Each row comes from the steps of one walk. Every step used is in the known rows, and no mark comes twice. Write the walk behind each row, first mark first.
Known rows
K/H/G: [-24 -37 -22 -14  -7   4   6  28 -13 -32  -5 -62 -22   7 -27  25  21  -8
 -37 -19  -4  33   8  28 -14 -24 -11 -24  14  38   5  -8  -3  24 -26  13
  -6]
T/X/H: [ 11 -14 -10 -38 -21  -8  -2   5   3   6 -13  15  20   8  23  19   7 -20
 -13  -8 -30 -17 -17  24  25 -50  -8  39  23  12  19  32  -4  -1   1   1
 -11]
X/H/G/B/P/T: [ 10  30 -11  25  43 -55 -21 -25  31  70   6  17  23  38   4  21  -7  -2
  20   1  24  -4   8   4   7  -1  25 -11 -42  32   5 -12  20  12  25  45
   2]
X/H/G/B: [ -9  11 -22  -4  21 -29 -22   3  25  52 -12 -15  24  34  -9  31 -23   5
 -22   6   6  24   2  22 -22  -6   9   4  -7   9 -20  -4  10  51  27  28
 -10]
G/H/K: [ -1 -15   9  23 -17  23   5  31   9 -50  21  19   5 -38  -5  17  25  -1
  14   3 -27  37  21  20   7  18  14  13   9 -16 -36   8 -22   6 -22   2
  -5]
H/K: [-14   0  -3   9 -12  35   4  22  23 -45  24  21  -8 -21  -2   9  34  12
  -2  13 -11  19  27  23   5  15  -6   5   0  -6 -16  20 -14  30 -14  -7
 -15]
T/G: [-21  18  -7 -37 -12  40  12   3 -23 -30  16 -29 -22 -15  21 -32  31  47
 -28  23 -18  27 -10 -11  49 -22 -57  26  20   5  27  -6  -5   5 -17   0
  -1]
T/G/B/N: [  2  38  -7 -43   1  20  -3 -17  -1  15   3 -18 -40   0  35 -31 -40  50
   0   7  22 -14  -3 -31  36  11 -55  13  30 -14  16 -10  13   2  18 -35
   5]
K/B/P: [  3   7  -2  -8 -30  -1   2 -39 -41  14  41  14  11  17   0 -52  -1   4
 -22 -16  20 -15 -41 -24 -13  14 -14  -1  22 -51   1   0 -14  -8  -4   4
  28]
G/T/X/H/K/B: [  4  -5   7  24  -3   8  -8 -10  15  13 -48  16  36   6   7  23  -5 -47
  18  -5 -16 -38  27   8 -27 -28  36  -7 -13 -38  12  25 -13   6  34 -26
  -1]
X/H/K/B/P: [-12   2  -9  45 -14 -10  -7 -17  -2  18  17  42   6  14 -17 -23  24 -27
  -4  -5  13 -15 -10  -9 -11   0  34  11  42 -63   6  39 -22   3  10  -9
  32]
H/K/B/P/T/G: [-17  29  19  43  16  18   5 -30 -13 -29  18  23 -29 -10   3 -34  39  18
  19  23   9 -24   2 -26  37   6  -8 -15  -6 -18  41   1  -8 -40 -13  -6
  38]
K/B/P/T: [ 12  -4   6  32   4 -30 -15 -47 -21   9  26  30  22   9   6 -43   0  -2
  -4 -20  13 -39 -13  -6  -8   0  -1 -17 -15 -29  11 -15   5 -32   0  16
  15]
X/H/G: [-19  13 -38  11  15 -19  -3  12   9  19   7 -11  11  24 -15  31  26 -17
 -37  -4 -15  31  11  37 -11 -29  -3  19   3  13   5  15  -7  48  -1  20
 -17]
H/K/B/N: [  2   8 -20  32  -4   9  -9  -3   6 -13  -1  16 -37  -5 -14 -27 -20 -19
   0 -19  18 -36  31  15 -30  33  -3 -25  50 -69 -10  24 -21   8   0 -58
  -3]
B/K/H/G: [-26 -35  -3 -13   9   7  28  64 -19  -6 -20 -45 -44  -7 -67   6   2 -17
 -26   3  -9  50  -7  16 -39  14   9 -12  -6  50 -10   5  17  24 -18   8
 -32]
T/G/H: [-11   0   3 -14 -12  24  24  10 -45 -40  16 -23 -12 -20  24 -18  16  34
 -22  16 -28  49 -24 -14  52 -19 -35  37  23   5   2 -10 -11 -27 -24   4
  10]
P/T/G/H: [  1  -5  13  13  20  -3  12   0 -21 -37  -4  -3   2 -31  31  -6  16  24
  -1  28 -39  28   1  -7  65 -26 -24  17 -19  27   8 -24  11 -45 -19  16
  -1]
X/H: [ -1 -23 -22  -3 -12 -16  -6   5   3  13   4  16  28  10   2  -8  13  -7
 -25   6 -30  11  -8  23  13 -37  -3  38  28 -24  -2  16  -4  25  10  12
 -17]
G/T/X: [ 16  12  12 -39 -24  22   5 -11  -1 -14 -21 -10  28   2  43  10   5   5
   8 -15 -23 -21  16   2  -2 -21 -28   7 -48  20   6 -12   5   3  11  -6
 -13]
B/K/H/G/T/X: [ -4 -16  15 -30   5   7  38  60 -11   3 -56 -45 -36 -11 -20  33  -5 -29
   6 -10 -16  16  11   0 -37   3  16 -20 -59  78  15  -8  23   3   4  -5
 -30]
B/P/T: [ 19   6   4   6  -8 -19  -2 -30   1   1  38  40  13   5  22 -25  29   9
  17   0  -1 -12  -5  -4  34  -3 -15   8 -37  11  11 -12  12 -15 -15  27
   2]
P/T: [  3 -19   0   6   7  -3 -12 -11  12 -24  -2  20  21 -11  13  -8  16   6
 -11   4 -22  -2  24  22  18 -16 -19   1 -34  13  -2 -21  18   6  -6  24
 -35]
G/T: [ -1   4   0  -6 -15  22   0  -9   2 -12  -5  -6  34  -4  24 -11   5  14
  -4  -3 -19  10  25  -3  -7 -13 -27   4 -51 -17 -10 -24   8  24  18   4
 -21]
H/K/B/P: [ -7  17  -4  24 -24  17   6 -17 -12 -11  43  31  -5   3 -18 -34  19   1
   5  -5  25 -17 -12 -23 -21  35  14 -12  25 -50  -2  15 -24  -6 -13 -17
  28]
T/G/B/K: [-10  26  26 -47  19  37  26  25 -12  15  -8 -16 -29 -15  -7 -33 -29  57
   2  50   7  36 -24 -46   8  31 -24  17   1  24   2 -12  36   2  17  -2
 -28]

Write each row's walk
[-12 -18  -5 -28  -2  14   8  25  -9 -19 -44 -73  -6  12   6  50  10 -19
  -1 -20 -12   3  15  13  -9 -48 -10 -29 -40  66  18 -18  -2   9  -9  -2
  -3] : K/H/G/T/X
[ 20   7  17  23   3  -1   3 -23   1 -15  18  45  -3   4   7   2  19 -22
  39 -11  21 -69   3   0   3  15  13 -19 -17  -7  28  16 -10 -45 -21  -5
  23] : H/K/B/P/T/X
[ 19  24   8 -38 -30   1  -7 -36   4  28  42  12  17  15  23 -22 -16  41
  12  -6  30  -3 -35 -28   7  37 -18   0   5 -11 -12 -21   7  10  13  15
  17] : G/B/P
[ -9  28 -17 -20  13  -5  -9  -3  17  19  13 -27   7  14  -2  25 -16  30
 -15   6  21  28   3  14 -33  24 -17 -20 -17  27 -25 -30  13  43   1  16
 -12] : H/G/B
[ -9 -63   4 -25 -20   6  21  53 -20 -16 -25 -25 -22 -24 -42 -23 -12  -2
 -16   2 -23  35 -13  -6 -19   4  14   2  23  18 -12   8  20   2  -2  -7
 -35] : B/K/H
[ -6  18 -30 -24  -1 -16   0  19   5  15  -7  -9  -5  33   6  45  26 -22
 -20 -16 -20  -6  -3  39   6 -42  -7  24  -1  45  20  20 -11  18 -14  20
 -10] : T/X/H/G
[-15   8   2  -2  23  12  -1  -7 -10 -31  -1 -13  -7 -16  23 -19  32  36
 -10  30 -23  10  15   0  61 -31 -48   5 -22  25  36 -17  12 -14 -14   9
  -9] : P/T/G
[-19 -38  29 -49  11  36  26  41 -25   0 -34 -53 -41 -25 -33 -22 -41  34
  -4  36   6  46 -34 -42  14  13  -6  -5  32  31   6 -20  35 -13  19 -15
 -18] : T/G/B/K/H
[  0  -3 -27  47  -3 -20 -23   0  16  18 -20  34 -17   8 -28 -18 -18 -44
  -7 -22   5 -37  29  17 -20   0  27   3  69 -83   1  45 -19  16  23 -46
   4] : X/H/K/B/N
[-16  24  13  23  -9  30  26 -10 -50 -28  34   5 -27 -22   2 -32  23  13
  13  16   9  17 -30 -42  19  23  -2   6  40 -40   7   4 -31 -50 -15 -18
  52] : T/G/H/K/B/P
[  2  48  -9 -24   4  -8  -3 -17   2  35  44 -12 -11  31   4   7   0  34
   6  -5  41  19 -18 -14 -12  39 -15  -5 -24  21 -10 -23   4  29  -1  27
  15] : H/G/B/P
[ 17   0   2 -16 -21  -4   5  -8  14  20 -35   7  35   6  36  21   3 -21
   8 -10 -39 -25  12   8  16 -51  -2  23 -30   2  12  11   1  10  31  -5
 -12] : G/T/X/H
[  8   7   9   6 -12  16   2  10  39  -2 -34  27  21  -6  21  41  21 -32
  31   3 -29 -21  34   8   9 -32  26  16 -41  -3  10  26  -7  17  24 -18
  -7] : G/T/X/H/K
[ 18 -11  23  72   8 -20   1 -17 -11 -22  24  54  15 -21  -6  -9   8 -16
  32  -8  13 -15   9 -11  -2  31  37  -9 -13 -30 -22  -4 -19 -52 -14   2
  26] : G/H/K/B/P/T
[ 31  44  11 -23  22 -23  -3 -29  19  31  18   0  -5  28  39  42  -7  15
  41  -8  36 -42  -6   1  18  19  -8 -15 -59  79  17 -21  19 -21 -17  26
  15] : H/G/B/P/T/X
[-19  -9  -3  24  -2  27  -4   3  -2 -33  13  10   9  -8 -26  -9   8  -7
 -21   4   8  -3  14  11 -33  17   8 -19  28 -51 -15  13 -15  11  -5 -23
  -1] : H/K/B
[ 19   9  -3  -9  52 -48 -31 -10  45  48 -41  -6  32  28  14  68 -24 -18
  12   1  -5 -23  14  33  13 -27  16  -5 -42  61   8  -8  22   3  15  25
 -12] : P/T/X/H/G/B
[ 10  -7  -7  47 -15  -5   5   7  -4 -17  -1  21 -27 -23 -10 -10 -28 -34
  15 -26   5 -21  19   9 -23  36  15  -6  49 -71 -35  28 -34 -21 -11 -48
   8] : G/H/K/B/N
[ 19  -4 -15  17 -12 -10  -9   3  16  18 -25  38 -28  10  -1  15 -30 -57
  14 -33   2 -70   9  20  -4  -5  11   8  70 -51  19  57 -29  -7   8 -54
  10] : T/X/H/K/B/N
[ 31  13  18 -10   8 -17 -27 -47  21  23  24  26  33   8  23 -15 -12  34
  31  -1  33 -23  -9 -15  22  24  -2 -10 -42  11  -6 -30  28 -15  10  34
   2] : G/B/P/T
[  6   1  18 -35   1   9  12  20   8  26  -1   8   6 -12 -24 -28 -48  31
   6  28  11  26 -13 -12 -38  49   7  10 -11   6 -34 -12  40  26  26   7
 -43] : G/B/K
[ -8 -20   7  42  -5  15   2  11 -16 -34   2  12  18 -23 -18  -1  -5 -20
  -1   4  -7  19   0   8 -29  21  26  -5  38 -50 -46   4 -26 -10  -8 -13
   8] : G/H/K/B
[  8  20 -13 -34  13 -26 -20   2  23  50 -18 -21  10  30  15  59 -25 -11
  -6  -2   7  -6  -9  25  -5 -13   6  11   2  44   8   7   9  26  14  16
  -7] : T/X/H/G/B
[ 35   3  15  -4  -6 -22   3 -42 -19   7  17  31  15  10  30 -17  -3 -16
  17 -24  16 -73 -26  -2  13  -7 -16  -4  -6  -2  29  -3   4 -62 -16  12
  23] : K/B/P/T/X
[ -3 -58  27 -38  -2   3   6  39   1  16 -31 -32  -6 -21 -39 -17 -54  13
  -7   9  13  35 -23 -21 -34  25  14 -11  15  17 -31 -12  37   4  25  -1
 -30] : G/B/K/H
[  5 -24  -2   4  32 -39 -20 -13  16  26  -6 -33   0  21 -14  23 -11  12
  14 -15  33   2   0  -5  11   0  13 -39 -33  54   5 -31  25  -8  -4  35
  13] : K/H/G/B/P/T
[ -1 -18 -19 -19   7 -19 -25  18   8  14 -29 -60 -41  23 -19  18 -55  -3
  -2 -38  29  -1  15   2 -19  11 -15 -30  36  22 -12 -18   0  35   4 -18
  -5] : K/H/G/B/N
[-20 -30 -11 -28  14  -7 -20  14   8   1 -18 -67  -1  13 -26  24 -18   8
 -25 -14  17  33   3   9 -27   4  -2 -32   9  34 -21 -35  13  30   1  16
  -1] : K/H/G/B
[-26  -3  10  29   5  33  21  10 -38 -46  -1 -12 -14 -31 -10 -12  15  10
  -2  32 -15  22  -8 -17   7   6  -1  -1  42 -30   0   4 -30 -29 -18 -29
  25] : T/G/H/K/B
[  0   3  21  33  15 -18  13 -35 -62  -8  17   5  -1 -13  21 -38   9  14
   3  11  -3  -6 -29 -35  45 -12 -13  13   4 -18  21 -22  -3 -78 -11  10
  42] : K/B/P/T/G/H
[  2   4   9  42 -19   7  13 -10 -26 -14  39  35  -1 -20 -14 -13   7 -15
  21 -10  12   5 -27 -19 -17  39  29   3  27 -52 -35   8 -35 -33 -14  -6
  44] : G/H/K/B/P
[-12  -9 -17  24  -9   6 -10  15  30 -13   2  33  11  -6 -17  12  27 -18
  -5  13 -22  15  22  20  12 -15  21  18  20 -26  -8  35 -14  35   5  -7
 -16] : X/H/K
[ -5 -13  -2  11  -6  -2  -1   3   7   2 -22  25  11   4 -11  20  -2 -45
  -7  -4 -13 -33  -9  22 -15 -20  31  10  48 -29  15  41 -24  -6   3 -23
   9] : T/X/H/K/B
[-19  38 -25  12   0   7   4  -2   8   2  -3 -20  15   7   9  18  22   6
 -12  -6 -16  30  43  16 -30  -1 -20 -15 -81  26 -11 -30  10  50   1  14
 -23] : H/G/T
